(in the rows, 128 means zero)
Known rows, with every way that one mark hangs from another:
(J232 (J227 (J22 (J551 J58 J219 J340)))): [151 126 116 135 142  80  99  79 148 162 127 128 162  56  84 128 123 124
 119 111 184 116 147  90 111  92 159 189 128  95 172  89 125 151  87 144
 119]
(J516 (J551 J340)): [141 101 116 114 138  33 126 112 108 159 162  80 154  99 114 133 113 112
 113 126 166 103 146 150 133 128  91 123 103 103 113  94 127 139  81 164
 120]
(J818 (J551 J219)): [143 117 140 147 131  59 126 102 105 157 170  85 163 101 104 147 106 153
 116 124 156 112 164 141 132 103 138 129 104 113 124  85 114 152  88 139
 105]
(J818 (J551 J22 J58 J340 J516 J561)): [137 144 103 104 121  78 111  99 174 149 119 111 178  82  97 158  97 120
 118 132 195 120 177 111 140 121 120 151 106 112 125  59  95 157  62  99
 153]
(J561 J551): [151 108 126 134 141  66 162 122 104 154 170  85 156  95 115 164 110 133
 142 140 165 115 144 111 114 119 120 127  96 113 127 109 140 146  85 137
  95]
(J818 (J551 J22 J219 J340)): [139 138 127 139 138  32 102  90  94 155 138  88 175  87 101 152  99 136
 121 127 162 113 172 135 133 104 151 131 106 115 149  62  99 164  71 122
 125]
(J22 J551): [153 106 120 136 144  64 156 120 106 165 178 102 167  94  89 134 131 124
 121 122 173 120 146 126 124 108 100 135 111 111 133 109 135 142  90 157
  98]
(J219 (J227 J22) (J551 J58 J561)): [135 112  91 155 167 121 134 115 171 166 127 105 143  73  92 154  69 103
 122 143 195 126 153 118 144  89  93 171  93  84 129  92 121 152  91 153
  80]
(J227 (J22 J551)): [168 104 124 144 156  78 158 121 102 166 148 116 170  89  94 141 139  99
 122 128 167 115 148 123 126 107 101 135 111  91 178 104 141 157  99 159
  95]
(J219 (J227 J22) (J551 J58)): [143 106 122 163 172  91 136 108 140 168 124 106 136  75 102 149  68 101
 126 148 175 122 158 110 135  90  90 159  92  80 148 102 113 157 100 155
  82]
(J58 (J551 J219 J561)): [142 117  99 135 129 105 137 113 141 153 170  72 166  93 104 144 100 137
 109 120 191 112 135 119 133 110 152 148 115 118 110 111 138 139  55 132
  86]
(J58 (J551 J219 J561 J818) J794): [160 140  98 145 119 137 105 116 139 185 184  76 163  96 132 136  60 145
 100 101 191  89 136 115 137 101 147 155 107 121  98  95 130 135  40 113
 138]
(J227 (J219 J551)): [151 106 132 136 138  58 143 114 106 168 168  88 150 114 114 143  95 111
 111  84 171 122 141 133 134 106  92 133 105 104 122  93 149 133  92 168
  98]
(J516 (J551 J22 J58 (J219 J227))): [117 118 123 161 149  79 128  80 111 163 134  80 157  89  97 154  69 169
 164 134 186 103 160 118 136  89 139 160 104 119 150  91  81 151  88 152
 132]
(J818 (J551 J22 J340)): [141 130 120 135 152  29 113 109  96 154 135  97 174  84 103 158  99 107
 124 138 164 117 174 140 135 114 110 126  98 109 154  76 107 161  76 119
 108]
(J794 J58): [149 104 120 155 117  68 146 134  94 160 161  86 142 103 124 124 106 142
 112 115 177 114 162  94 130 132 109 137 111 113 124  97 136 152  72 155
  92]
(J22 (J551 J58 J561 J818)): [149 129  90 142 131 124 158 103 170 173 168 115 170  82  83 139 117 138
 104 103 205 102 141 112 136  84 115 165  95 120  93 100 134 141  68 132
 144]
(J551 (J219 J227) J516 J561): [125 129  99 106  88 135 141 108 152 163 175  57 141 104  97 133  93 172
 124 128 192 116 148 112 120 106  96 182 148 109  82  82 125 137  68 142
 125]
(J818 J551): [144 110 133 141 145  52 138 118 104 158 168  96 164  96 111 154 110 124
 119 137 154 111 167 141 133 110 100 124  97 106 126 100 124 147  92 138
  87]
(J551 (J219 (J227 J232))): [131 103 116 144 109 122 121 145 105 176 194  66 142  96 126 132  91 162
 125 121 151 111 147 111 118  95 113 172 136 103 133 104 140 137  94 162
  82]
(J551 J516 J561): [141 120 101  96  87 121 159 131 151 162 170  77 160 108 107 143 124 136
 111 121 185 115 152 121 131 134  92 151 134 100  89  83 136 141  76 136
 124]
(J516 (J551 J22 J219 J340 J561)): [129 127  89 118 128  72 111  94 118 158 140  71 177  97  97 150 102 143
 126 121 192 105 148 149 151 112 143 142 108 118 121  62 110 149  65 150
 140]
(J794 (J58 (J551 J22 (J219 J227)))): [133 121 117 176 163  63 129  99  87 153 136  72 140  88 117 132  57 159
 139 144 190 115 161  73 127 111 135 162 120 130 168 112 119 155  48 131
  78]
(J340 (J551 J22 (J58 J794) J561 J818)): [151 148  78 138 133 139 106 118 149 178 137  98 179  91 118 155  56 126
 133 113 186  91 144 101 152  96 135 151  70 103 126  77  94 145  61 109
 170]
(J219 (J227 J22) (J551 J516 J818)): [155 122 133 129 156  94 165 107 122 187 141  79 126  95 123 136  80 103
 110 132 160 100 156 132 132 108  53 174 126  78 119  83 135 161  82 148
 137]
(J340 (J551 J22 J561 J818)): [144 136  73 125 141 110 162 118 123 170 144  72 178 100 111 158  95 117
 130 117 169  92 136 133 152 101 112 149  86 101 121  86 126 153  70 123
 135]
(J516 (J551 J22 J219 J340 J561 J818)): [136 141  88 127 129  82 125  83 122 174 146  69 173  97 110 144  97 149
 113 105 191  83 144 159 150 101 134 155 107 123 102  57 115 158  52 138
 172]
(J219 (J227 J232)): [133  98 112 140 122 114 134 169 104 174 191  78 144  94 131 138  93 133
 128 131 150 113 148 109 118 102  76 165 128  99 139 116 147 127  99 157
  69]
(J818 (J551 J516)): [150 116 145 111 122  60 147 113 120 159 165  93 159 103 114 147 117 125
 116 130 155 111 174 133 129 130  94 130 120  99 119  87 120 147  88 129
 124]
(J340 (J551 J22 J219 J561)): [136 129  82 121 132 104 136 109 119 151 142  66 181 100  94 156 100 140
 136 126 175 112 138 123 147 106 150 141  96 101 138  83 109 149  72 135
 115]

Rows:
[144 118 140 102 127  78 145 101 124 162 164  86 142 109 123 143  93 119
 120  77 173 121 147 115 123 119  87 181 152  93 118  87 152 120  98 158
 112] -> (J232 (J227 (J219 (J551 J516))))
[135 115 135 148 139  58 136  95  76 163 148  76 175 109 110 153 106 156
 148 122 169  98 156 149 146 116 147 134 110 116 147  80 102 154  90 156
 132] -> (J516 (J551 J22 J219))
[142 162  95 100  75 116 132  96 143 174 143  62 164 100 106 136 102 152
 103  99 193  96 153 125 132 115 134 175 136 115  91  43 125 163  43 109
 189] -> (J551 J22 J219 J340 J516 J561 J818)
[136 120  94 127 145 105 135 107 142 162 168  90 154 107 108 155  87 124
 118  79 192 124 133 125 140  94  95 183 124 105 107  91 160 118  94 164
  83] -> (J232 (J227 (J219 (J551 J561))))
[158 115 121 150 150 107 134  96 137 169 129 145 167  78  97 150 127 116
 137  76 183 114 142  79 115  86 116 188 124 101 202 108 148 136 110 156
 108] -> (J232 (J227 (J22 (J551 J58)) J219))
[121 114  89 152 164 133 121 146 151 168 156  96 159  79 108 157  56 118
 134 133 185 128 156 104 155  82 110 183 104  98 135  90 120 135  91 142
  81] -> (J219 (J227 J232) (J551 J22 J58 J561))
[152 132 130 102 115  62 136  93 166 174 151  93 139  87 114 121  87 104
  79 107 182 105 158 120 128 121 106 153 110  92  64  69 122 150  58 124
 177] -> (J219 (J551 J58 J340 J516 J818))
[139 140 100  94 113  86 121 100 147 150 136  70 172  92 104 140  96 123
 110 122 203 115 150 107 127 130 146 155 139 116 126  76 123 152  35 104
 136] -> (J58 (J551 J22 J219 J340 J516 J561))
[148 135 127 157  91 114 145  93 140 178 164  89 158  94 110 134 101 169
 111  93 172  91 151 114 127  92 160 163 104 114  90  84 118 155  72 127
 156] -> (J551 J58 J219 J818)
[156 133 107 124 111 114 151  98 147 165 163  72 144 102 130 114  91 159
  81  94 203  89 152  83 135 135 140 166 129 126  86  89 146 154  23 120
 152] -> (J794 (J58 (J551 J219 J516 J561 J818)))
[155 118 129 151 131  97 106 122 133 165 167 107 158  85 121 161  70 138
 146 138 184 113 152  78 114 112 144 131  83 117 134  97 108 139  79 121
 127] -> (J561 (J551 (J58 J794)))
[125 130  91 128 123  80 103  84 149 152 127  91 178  85  90 151  94 148
 128 119 203 105 154 128 148 107 163 147 101 118 120  62  92 150  66 142
 157] -> (J516 (J551 J22 J58 J219 J340 J561))
[132 109  85 112 129  73 115 106 170 155 146  98 162  85  97 141 104 124
 108 120 200 107 144 133 142 118 117 137  91 110  95  85 113 135  71 152
 132] -> (J516 (J551 J58 J340 J561))
[156 102 113  95 143  90 119 148 121 179 159 105 142  72 113 116 123  90
 106 136 158 118 150  97 107 112  59 170 151  82 185  98 154 143  85 158
 117] -> (J219 (J227 (J22 (J551 J340 J516)) J232))
[148 140  83 125 115 105 122  79 177 172 167 103 164  70  75 119 113 149
  84  92 210 101 140 111 126  77 151 171 105 126  81  78 127 148  46 129
 167] -> (J22 (J551 J58 J219 J340 J561 J818))
[158 120 131 152 142 101 138 144  85 191 167  88 167 113 147 151  86 107
 111  63 148  99 144 128 145  92 107 157 112 106 150  82 155 139  91 148
 133] -> (J227 (J219 (J551 J22 J818)) J232)
[153 117 122 144 126 109 140 119 109 171 137 107 159 101 130 159 119 118
 138  84 160 107 139 102 117  99  97 182 134  92 189  98 159 137 110 160
  90] -> (J232 (J227 J22 J219))
[154 125 116 130 130  70  80 119 144 162 159 103 153  74 117 149  65 125
 130 135 188 116 153  78 106 116 141 129  85 117 125  91 110 138  61 113
 137] -> (J561 (J551 (J58 J794) J340))
[146 122 129 149 151  70 161 103  80 178 150  82 170 114 123 158 101 131
 140 115 162  80 151 155 151 110 109 140  96 116 133  87 115 155  86 145
 152] -> (J516 (J551 J22 J818))
[160 149 126 108  75 106  92 114 156 188 158  98 144  88 134 119  74 127
  95 105 184  93 162  93 116 125 106 158 116 105  91  65 106 142  50 108
 201] -> (J551 (J58 J794) J340 J516 J818)
[152 135 111 113  92 143  92 103 175 170 175 110 169  84  87 123  94 162
 112 102 214 117 154  87 128 112 147 158 129 116 108  69 101 131  61 131
 182] -> (J22 (J551 (J58 J794) J219 J516 J561))
[151 132 127 104  96 101 150  83 153 165 153  77 150  97 111 124 106 151
 104  99 164  86 146 104 122 112 145 149 107  92  94  84 108 153  66 125
 189] -> (J340 (J551 J58 J219 J516 J818))
[147 114 123 157 155  94 145  90  99 187 145  74 138  98 123 142  91 147
 126 125 157  75 145 146 134  87  98 167 110 103 143  94 123 157  86 168
 143] -> (J516 (J551 (J219 (J227 J22)) J818))
[146 153 125 115  88  90 139 103 146 175 125  92 161  91 115 138 102 124
 113 107 184  98 165  99 122 116 121 162 118 104 113  61 107 163  59  98
 191] -> (J551 J22 J58 J340 J516 J818)
